Each row was made from one walk, in order. Every step used is in the known rows, and no mark comes twice. Write each row's walk.
In the rows, zero is written as 128.
Known rows
w > g: [118 106 158 118 113 126 164 151 112 142 129 153 121 138 113 157 132 123
 134 140 165 110 124 104  99 158 121 131 111 114 136 137 158 111 145 131]
m > w > e > f: [126  71 213 136  95 118 166 197 113 156  96 162 124 138 104 145 144 138
 136 155 132 115 130 118  89 129 135 137 151 133 137 123 158 106 146 132]
m > w: [132  91 173 130 102 131 160 132 117 144 110 160 107 151 115 140 154 132
 143 141 144 112 122  97 112 126 124 135 117 141 136 129 150 113 138 130]
f > u: [134 128 168 129 105 129 151 119 114 140  92 148 109 141 119 162 161 124
 131 146 140 110 122 108 115 119 120 135 110 124 130 132 153 115 145 128]
v > f > u: [135 126 185 125 108 138 157 128 113 139 104 151  98 131 117 143 164 123
 136 151 144 111 137 133 137 130 125 150 123 133 133 123 152 119 145 122]
t > d > p > u > f > b: [146 139 214 125  84 135 190 144 115 168 101 134 139 139  92 127 179 135
 158 183 154 115 115 127 151 215 128 158 103  95 131 124 150 101 137 133]
e > f > u: [134 106 187 127  97 127 157 152 124 139  87 153 123 133 112 147 169 134
 126 156 125 111 138 128 116 137 132 140 132 117 130 130 152 114 146 127]
e > w: [115  80 172 127  97 137 166 142 121 151  90 161 116 133 116 150 147 131
 139 153 134 113 140 105 121 149 125 139 142 100 134 134 155 107 139 122]
t > d > p: [132 125 147 125  90 136 172 141 115 140 103 141 122 157 100 129 153 125
 143 175 152 118 103  87 127 189 125 136 103 103 132 138 153 108 136 137]
w > m: [118 112 168 129 102 126 167 166 110 141 123 158 124 134 100 152 146 119
 143 145 162 111 136  98 134 113 119 124 111 110 145 134 159 102 143 131]
f > e > w > m: [110  97 197 137  99 127 169 172 101 155  81 169 120 137 103 180 148 128
 141 164 153 112 170 103  96  96 130 128 151  97 139 127 174  95 149 118]
b > k: [141  95 147 127 107 130 154 127 116 119 125 170 133 133 121 160 131 127
 147 155 138 110 145  99 136 159 124 130 100 107 141 139 155 103 139 122]
f > b: [127 112 165 135 104 134 161 144 109 152 103 159 131 144 114 163 159 122
 137 141 151 110 146 112 150 148 127 133  99 112 137 142 153 118 133 123]
e > f: [126  85 160 126  92 127 169 170 125 140 106 163 133 135 104 128 156 134
 136 157 132 111 138 122 136 172 131 136 131 111 135 132 153 114 140 127]
d > t: [128 106 151 132  91 127 164 146 107 139 115 134 113 148 111 116 161 120
 137 159 154 112 173 105 126 195 115 121  98 103 132 140 156 105 137 125]
e > f > b: [128  89 185 134  95 131 167 176 118 148  98 165 146 137 107 148 167 131
 132 150 135 110 162 131 152 166 139 137 120 106 137 138 153 117 134 121]
w > e > f: [120  88 179 134  94 119 168 203 112 154  97 159 136 129 100 149 139 131
 135 161 137 113 130 124 111 158 131 134 142 109 135 129 161 109 146 130]
j > p > u: [135 115 172 125 107 148 170 104 121 142 108 148  88 134 112 155 164 115
 149 136 155 111  43 106 125 174 116 133 124 108 130 115 150 114 136 136]
p > d: [126 110 146 127  98 146 172 125 112 137 105 153 120 141 108 163 149 125
 142 150 150 112  77 110 140 157 121 145  98 109 127 120 145 110 140 134]
v > f > u > p > d: [137 137 195 115 113 155 167 122 101 135 101 145  98 130 111 173 166 128
 139 173 144 114  74 155 132 159 125 169 116 117 128 106 146 114 149 135]
m > w > g > k > b: [151  94 198 119 128 137 144 165 114 136 119 136 107 140 116 146 135 134
 134 138 163 114 115 112  68 130 140 125 106 142 141 147 154 117 144 129]
g > k > b: [149 111 146 127 114 143 144 159 117 135 104 139 115 137 110 138 145 127
 140 149 151 113 112 116 119 161 134 122  97 123 138 151 151 124 138 125]
p > d > t: [130 110 156 131  90 143 174 134 102 134 110 129 113 147 107 133 163 121
 137 163 156 113 130 111 129 195 118 135  87  94 125 125 147  99 139 131]
f > b > k: [144 100 171 135 112 133 153 134 108 127 118 171 144 135 124 179 144 124
 142 152 142 109 169 107 154 153 132 132  90 102 143 145 155 106 134 117]
d > p > u > f > b: [128 127 203 120  87 124 181 142 114 172 107 142 137 120 100 126 172 136
 161 168 155 112 142 135 159 224 122 150 110  91 130 125 155 109 139 128]
g > k: [135 106 123 127 113 148 155 148 112 139 112 154 117 143 104 144 137 132
 141 147 144 111 119 105 122 158 123 127 115 113 149 143 155 120 141 129]
t > d > p > u > f > v: [141 157 173 116  84 126 183 128 110 167 101 138 123 144  88 128 175 140
 162 209 157 115 106 104 117 196 123 151 119 110 128 119 157 113 148 138]
v > f: [125 105 158 125 104 139 168 145 116 142 123 161 108 134 109 127 151 123
 147 151 150 112 138 125 152 163 125 146 122 127 137 126 153 119 138 122]
t > d > p > j: [127 128 147 127  91 140 171 120 112 148 104 162 134 164 104 144 165 129
 136 176 158 118 133  94 141 183 120 137  97 113 127 131 154 112 136 150]
v > f > b > k > g: [160  71 187 127 129 134 160 162 113 136 140 174 115 112 129 145 135 115
 136 153 162 111 170 130 185 154 145 144  92 113 146 133 147 118 136 106]
t > d > p > u: [143 126 171 120  87 142 177 111 116 153 100 136 116 144 100 134 168 128
 151 179 154 118  62 101 129 190 120 144 107  95 126 125 152 103 140 139]
d > p > u > f > e: [126 134 174 121  83 115 181 138 109 171  94 146 124 130  95 131 162 139
 167 185 158 112 134 128 114 222 118 145 128  98 123 114 167 107 148 127]

Write each row's walk
[137 119 228 129  94 133 170 189  88 142  81 120 119 130 101 165 168 131
 123 195 136 117 119 154  83 192 128 148 125  83 123 113 156  92 157 138]
w > e > f > u > p > d > t
[109 115 138 123  94 129 163 117 110 150 111 168 131 147 111 144 158 130
 138 162 160 114 159 102 149 193 114 128 104 108 126 132 159 119 138 145]
d > p > j
[136 139 176 120 108 147 161 115 102 135  90 142 109 138 113 190 163 128
 134 168 141 113  57 132 113 149 121 155 105 107 125 115 147 111 149 141]
f > u > p > d
[134 136 171 121 109 131 152 127 106 141  97 146 108 139 116 171 160 127
 134 164 139 112 100 126 107 148 119 141 116 115 132 130 154 115 147 135]
f > u > p
[141 134 187 117  81 132 190 137 121 159 109 134 128 136  89 111 167 137
 162 188 151 116  91 118 134 222 120 157 116  99 129 119 150  99 142 139]
t > d > p > u > f
[129 116 166 134  99 155 175 132 106 119 109 124  89 152 109 140 165 108
 136 149 161 113  96 101 122 212 118 129  99  94 127 118 146 103 134 136]
j > p > d > t
[124 107 219 131  97 138 184 138 117 162  76 156  97 129 104 160 164 132
 158 164 144 110 106 129  92 189 126 149 172 100 128 102 163 101 144 124]
j > p > u > f > e > w
[135 134 185 132  99 131 180 136 113 154  96 151  99 137  99 153 165 125
 161 156 158 108  86 127 103 197 119 141 140 117 128 104 161 110 144 131]
j > p > u > f > e
[133 139 165 119  94 120 173 124 111 170 109 155 121 130  99 144 167 139
 161 180 152 108 124 120 125 164 118 147 126 125 130 117 156 120 150 129]
p > u > f > v
[125  90 191 119 114 126 161 145 113 143 127 155 110 147 118 153 139 130
 135 135 161 111 124  98  78 129 124 133 119 137 138 131 156 110 145 133]
m > w > g
[135 129 176 128  90 119 179 138 110 170  96 156 124 133  98 148 164 138
 163 172 151 108 121 136 113 181 119 149 129 119 126 111 162 107 149 125]
p > u > f > e
[130 138 170 123 111 135 151 107 103 148  98 166 119 145 120 185 173 132
 125 166 145 112 128 133 121 146 114 142 108 126 128 123 154 120 147 148]
f > u > p > j
[130 109 209 134  99 117 157 184 110 151  79 150 125 127 107 167 152 131
 125 160 129 113 131 129  92 123 132 138 142 115 131 126 160 109 153 130]
w > e > f > u
[134  95 191 124 123 139 148 177 105 148  79 146 114 134 115 179 131 134
 132 162 160 114 149 122  48 146 146 126 137 106 134 146 171 111 150 114]
f > e > w > g > k > b
[127 109 182 131 107 142 167 151 108 151 115 163 120 136 112 145 161 121
 142 146 154 111 162 134 169 157 132 147 111 122 139 131 153 121 133 116]
v > f > b
[120 108 237 129  90 122 187 169 108 174  87 161 125 115  92 160 161 140
 161 179 152 111 155 133 104 130 125 149 163  94 137 108 170  86 155 120]
p > u > f > e > w > m
[127 115 160 115  90 131 169 108 116 158 106 144 113 125 108 133 162 129
 155 164 155 115  91 108 136 196 114 135 113  89 125 125 156 111 141 132]
d > p > u
[131 136 189 119 115 145 156 115 102 147 110 170 109 137 117 168 176 131
 130 170 147 113 145 156 141 153 120 156 121 135 130 114 155 123 147 142]
v > f > u > p > j
[107 105 214 135  93 117 182 200 107 162  89 166 132 128  92 157 146 137
 153 174 149 111 197 120 102 129 130 140 159 102 142 121 172  90 151 119]
u > f > e > w > m
[127 118 147 119 104 149 173 132 104 137 109 152 119 140 105 173 150 129
 146 169 148 113  56 127 130 185 120 151 103 100 129 118 147 111 142 141]
u > p > d
[108  86 203 128 100 133 170 170 115 149 102 163 121 124 105 159 145 126
 140 153 148 113 154 100 123 106 125 132 143  93 145 132 161  94 144 125]
e > w > m
[116 108 206 121  81 121 184 140 113 178  75 151 121 121 100 136 161 146
 164 192 144 114 153 131 102 213 124 153 160  81 123 113 170  99 149 120]
d > p > u > f > e > w
[126  94 198 134  98 113 159 186 102 162  88 168 119 146 103 163 152 140
 136 176 138 113 150 105  73 102 138 132 154 143 136 124 165 120 152 131]
m > w > e > f > v
[117  90 185 132 101 139 169 152 107 156  82 173 104 137 111 155 152 131
 146 170 142 113 171 131 114 146 135 150 161 114 132 119 167 111 143 109]
v > f > e > w
[126 118 151 133 103 132 166 147 103 148 102 168 108 146 107 148 153 125
 148 163 156 111 153 127 124 154 129 142 130 131 132 121 166 119 143 116]
v > f > e
[140 138 187 124  99 144 163 125  93 131  95 118 102 144 112 160 177 124
 129 182 147 114 110 134 106 188 117 145  93  92 123 119 149 100 148 136]
f > u > p > d > t
[134 101 246 130 107 124 155 166  99 160  82 171 125 141 112 185 169 146
 121 175 129 116 137 147  79 117 129 148 151 141 131 111 160 110 155 152]
m > w > e > f > u > p > j
[140 103 252 127 104 135 166 175  99 147  74 147 114 133 106 190 160 142
 129 176 126 117  68 147  71 124 136 161 144 120 128 102 152 101 157 144]
m > w > e > f > u > p > d
[143 146 182 126  80 125 189 139 109 167  88 140 127 147  86 131 170 139
 164 199 156 115 107 121 105 213 124 152 122 104 123 114 162  99 146 133]
t > d > p > u > f > e
[132 119 216 125 103 135 168 179  97 145  76 144 126 125 102 194 153 135
 128 183 130 116  67 153  92 154 132 158 136  99 126 109 153 104 158 142]
w > e > f > u > p > d
